Known rows, with every step that occurs
s -> t -> f -> u -> w -> c: [ 0.97 -0.37  1.88  1.01 -0.69  0.63  1.39  1.74 -0.65  4.78  2.29 -1.24
  4.45  0.72  6.35 -1.56 -2.90  2.95]
u -> s -> t -> f: [ 2.17 -0.71  1.55 -1.44  1.33  1.09  1.22  2.26 -0.96 -1.38 -2.34 -2.41
  4.31  1.65  4.45 -2.35 -3.06  1.57]
w -> c -> s -> t: [ 0.76 -0.22  2.18  0.87  0.13  1.76  3.27 -0.90  1.84 -0.67 -2.21 -1.87
  6.90  1.64  2.92 -0.86 -3.53  2.92]
t -> s -> u: [ 0.51  0.59 -0.89  0.52  0.80  0.69 -0.34  2.20 -1.32  1.44 -2.31 -0.66
  2.87  2.64  1.25 -2.16 -3.49  0.95]
w -> c -> s: [ 0.33  1.01 -0.44  1.23 -0.72  0.60  2.70 -0.23  1.56  0.14 -2.02 -1.19
  6.09  1.93  1.75  0.68 -3.15  3.44]
t -> f -> c -> s -> u -> w: [ 1.12 -0.77 -0.63 -0.47 -1.50 -0.02  1.55  2.22 -1.84  5.40 -0.67 -1.36
  4.22  2.64  4.47 -2.10 -3.32  4.26]
f -> t: [ 1.78  0.34  2.10  1.67  2.38 -1.42  0.84  0.27  1.43 -0.94  0.87 -2.22
  3.53  0.64  2.58 -2.40 -3.46  0.27]
t -> w: [ 1.61  1.24 -0.27  0.94  2.26 -0.96  1.56  1.75 -0.93  0.81  2.53 -0.80
  1.80  0.88  2.99 -2.90 -2.07  1.83]
f -> u -> s -> t: [ 2.13 -0.30  2.71  0.55  0.80  0.41 -0.29  0.99  0.94  1.20 -2.09 -1.71
  4.02  1.68  2.33 -1.90 -2.95  0.50]
f -> c: [ 0.92  1.25  1.77  0.91  1.09 -1.67  0.71 -0.18  1.89  0.51  1.67 -1.28
  5.46  1.43  2.41 -1.64 -3.11  2.55]
t -> w -> c -> s -> u: [ 1.20  0.82 -1.69  1.41 -1.24  1.84  2.41  1.52 -1.13  4.05 -1.74 -0.31
  4.35  1.57  2.75 -1.06 -3.40  4.04]
f -> c -> s -> u -> w: [-0.12 -0.40  0.08  0.86 -0.77 -0.65  1.49  0.27  0.19  4.51 -0.43 -1.51
  4.34  2.79  2.54 -2.55 -2.51  3.67]
s -> u -> w: [-0.75  0.76 -0.81  1.91  1.28 -0.88  0.04  1.63 -1.00  3.82  2.08 -1.40
  1.29  2.13  3.01 -4.30 -1.68  1.16]
t -> w -> c -> s: [ 1.04  0.87 -1.01  0.89 -0.47  0.78  3.79  0.58 -0.18  1.12 -0.64 -0.62
  4.86  1.23  2.85 -0.02 -2.49  4.52]
s -> u: [ 1.06  1.36 -0.32  1.77  1.35 -0.09 -0.68  1.85 -0.37  2.76  0.09 -0.95
  2.50  2.01  1.86 -3.49 -3.62  0.32]
w -> c: [-0.20  1.87  0.07  1.87  0.35 -0.30  1.34 -0.06  1.76  0.18  0.97 -1.18
  5.48  1.21  2.51 -0.42 -2.78  2.67]
s -> t -> w: [ 2.10 -0.06  2.34  0.63  3.09  0.21  2.20  1.11 -0.69  0.01  2.31 -1.27
  2.65  0.54  4.23 -4.47 -2.52  1.35]
c -> s -> u -> w: [-0.07  0.02 -1.25  1.21  0.12 -0.03  1.44  1.34 -1.16  3.92 -0.91 -1.41
  1.93  2.94  2.22 -3.24 -1.95  1.96]
f -> t -> w -> c -> s -> u: [ 1.96 -0.42  0.06  1.70 -0.86  1.55  2.75  0.82 -0.18  3.32 -1.97 -1.25
  4.74  0.61  3.27 -1.21 -4.25  3.39]
c -> s: [ 1.51  0.64 -0.05  0.67  1.04 -0.34  1.91  0.72  0.50 -0.21 -1.76 -1.27
  3.71  2.45  1.25 -1.28 -2.82  1.59]

Rows
[-1.12  0.03 -1.44  0.65  0.72 -0.04  0.33  1.87 -1.89  2.57 -0.37 -1.17
  1.77  2.79  2.34 -3.02 -1.54  1.82]
t -> s -> u -> w
[ 0.30 -1.30  0.95 -0.40 -0.70  1.55  4.15  0.87 -0.68  1.31 -0.71 -2.19
  5.56  1.65  5.87 -1.35 -2.48  4.31]
u -> w -> c -> s -> t -> f
[ 1.50 -0.56  1.72 -0.45  2.23  0.83  2.05  1.00 -0.61 -1.21 -0.63 -1.96
  3.19  1.09  3.68 -3.40 -1.64  2.09]
u -> s -> t -> w
[ 0.45  0.93 -1.09  1.68 -1.52  1.65  1.46  0.73  0.55  3.01 -3.06 -0.98
  5.42  2.37  1.66 -0.42 -4.03  2.92]
w -> c -> s -> u
[ 2.08 -0.97  2.93 -1.86  0.33  0.52  1.38  1.13  0.31 -0.76 -1.87 -2.53
  6.67  1.47  4.85 -1.61 -3.48  3.40]
u -> s -> t -> f -> c
[ 2.84 -0.52  2.07  0.22  1.09  0.64  0.72  1.73 -0.72  2.37 -0.65 -1.03
  2.79  0.92  3.36 -2.56 -2.39  1.59]
f -> u -> s -> t -> w
[ 1.50  0.36  1.31  0.27  0.04 -0.89  2.07 -0.40  1.68  0.53 -1.28 -1.29
  6.07  2.28  1.67 -0.60 -3.43  3.45]
f -> c -> s
[ 0.44  1.76 -0.47  1.54  0.60  0.06  2.31  0.72  0.04  1.12  2.39 -0.61
  4.25  0.46  3.62 -1.07 -2.24  3.77]
t -> w -> c
[ 1.24 -0.39  1.66  0.39  1.85 -0.80  1.24  0.64  0.71 -2.30 -1.54 -1.92
  3.94  1.27  2.09 -1.15 -3.40  0.87]
f -> t -> s
[ 2.69  0.00  0.48 -1.09 -0.72 -0.41  2.10  1.60 -0.16  1.34 -1.64 -1.22
  5.99  2.12  3.48 -0.08 -4.29  3.98]
t -> f -> c -> s
[ 1.59  0.54 -0.85  1.17  0.30  0.60  0.70  1.69 -0.51  2.79 -2.85 -0.92
  3.17  2.78  1.07 -2.39 -3.79  1.08]
c -> s -> u
[ 3.97 -0.23  2.53  0.24  0.98  0.38 -0.10  3.04 -1.06  3.32  0.51 -0.89
  3.25  1.06  4.67 -2.58 -4.61  0.27]
s -> t -> f -> u
[ 4.46 -1.06  2.11 -0.21 -0.09  1.21  1.27  2.86 -1.21  3.30 -2.42 -0.92
  3.87  1.80  3.93 -1.50 -4.94  1.07]
c -> s -> t -> f -> u
[-2.38  0.42 -1.76  1.23 -1.06  0.86  1.15  0.90 -0.93  2.85 -0.58 -1.01
  4.17  2.36  2.89 -1.18 -1.80  3.61]
t -> s -> u -> w -> c
[ 3.32 -0.68  1.82  0.31 -1.74  2.17  2.01  1.92 -0.21  3.60 -2.63 -0.87
  6.25  1.35  4.43  0.45 -5.08  2.99]
w -> c -> s -> t -> f -> u
[ 0.50  0.92 -0.83  1.29 -1.60 -0.48  0.84  2.35 -0.88  5.62  2.51 -0.64
  3.71  1.09  5.14  0.13 -2.39  3.59]
t -> f -> u -> w -> c
[ 0.38 -0.02  1.46  0.12  0.57  1.73  2.94  0.03  0.40 -1.02 -0.89 -1.80
  5.64  0.63  4.22 -1.49 -1.75  3.92]
u -> s -> t -> w -> c
[ 0.84 -0.27  2.29 -0.20  1.99  0.59  1.15  0.21  1.05 -2.29 -2.02 -2.51
  4.42  1.86  2.65 -2.78 -2.19  1.06]
u -> s -> t
[ 3.22 -1.10  1.65 -1.02  1.17  1.33  2.74  2.10 -1.20 -0.19 -2.43 -1.84
  4.36  1.94  4.25 -2.37 -4.16  1.58]
c -> s -> t -> f
[ 2.78 -1.57  1.61 -0.20 -0.18  0.51  1.98  2.57 -1.86  4.63 -0.49 -1.34
  2.72  1.91  5.03 -2.38 -3.12  1.94]
c -> s -> t -> f -> u -> w
[ 2.89 -0.10 -0.13 -0.54 -1.49  0.67  0.88  2.51 -1.20  4.23 -2.65 -0.97
  5.32  2.49  3.31 -1.18 -5.18  3.43]
t -> f -> c -> s -> u
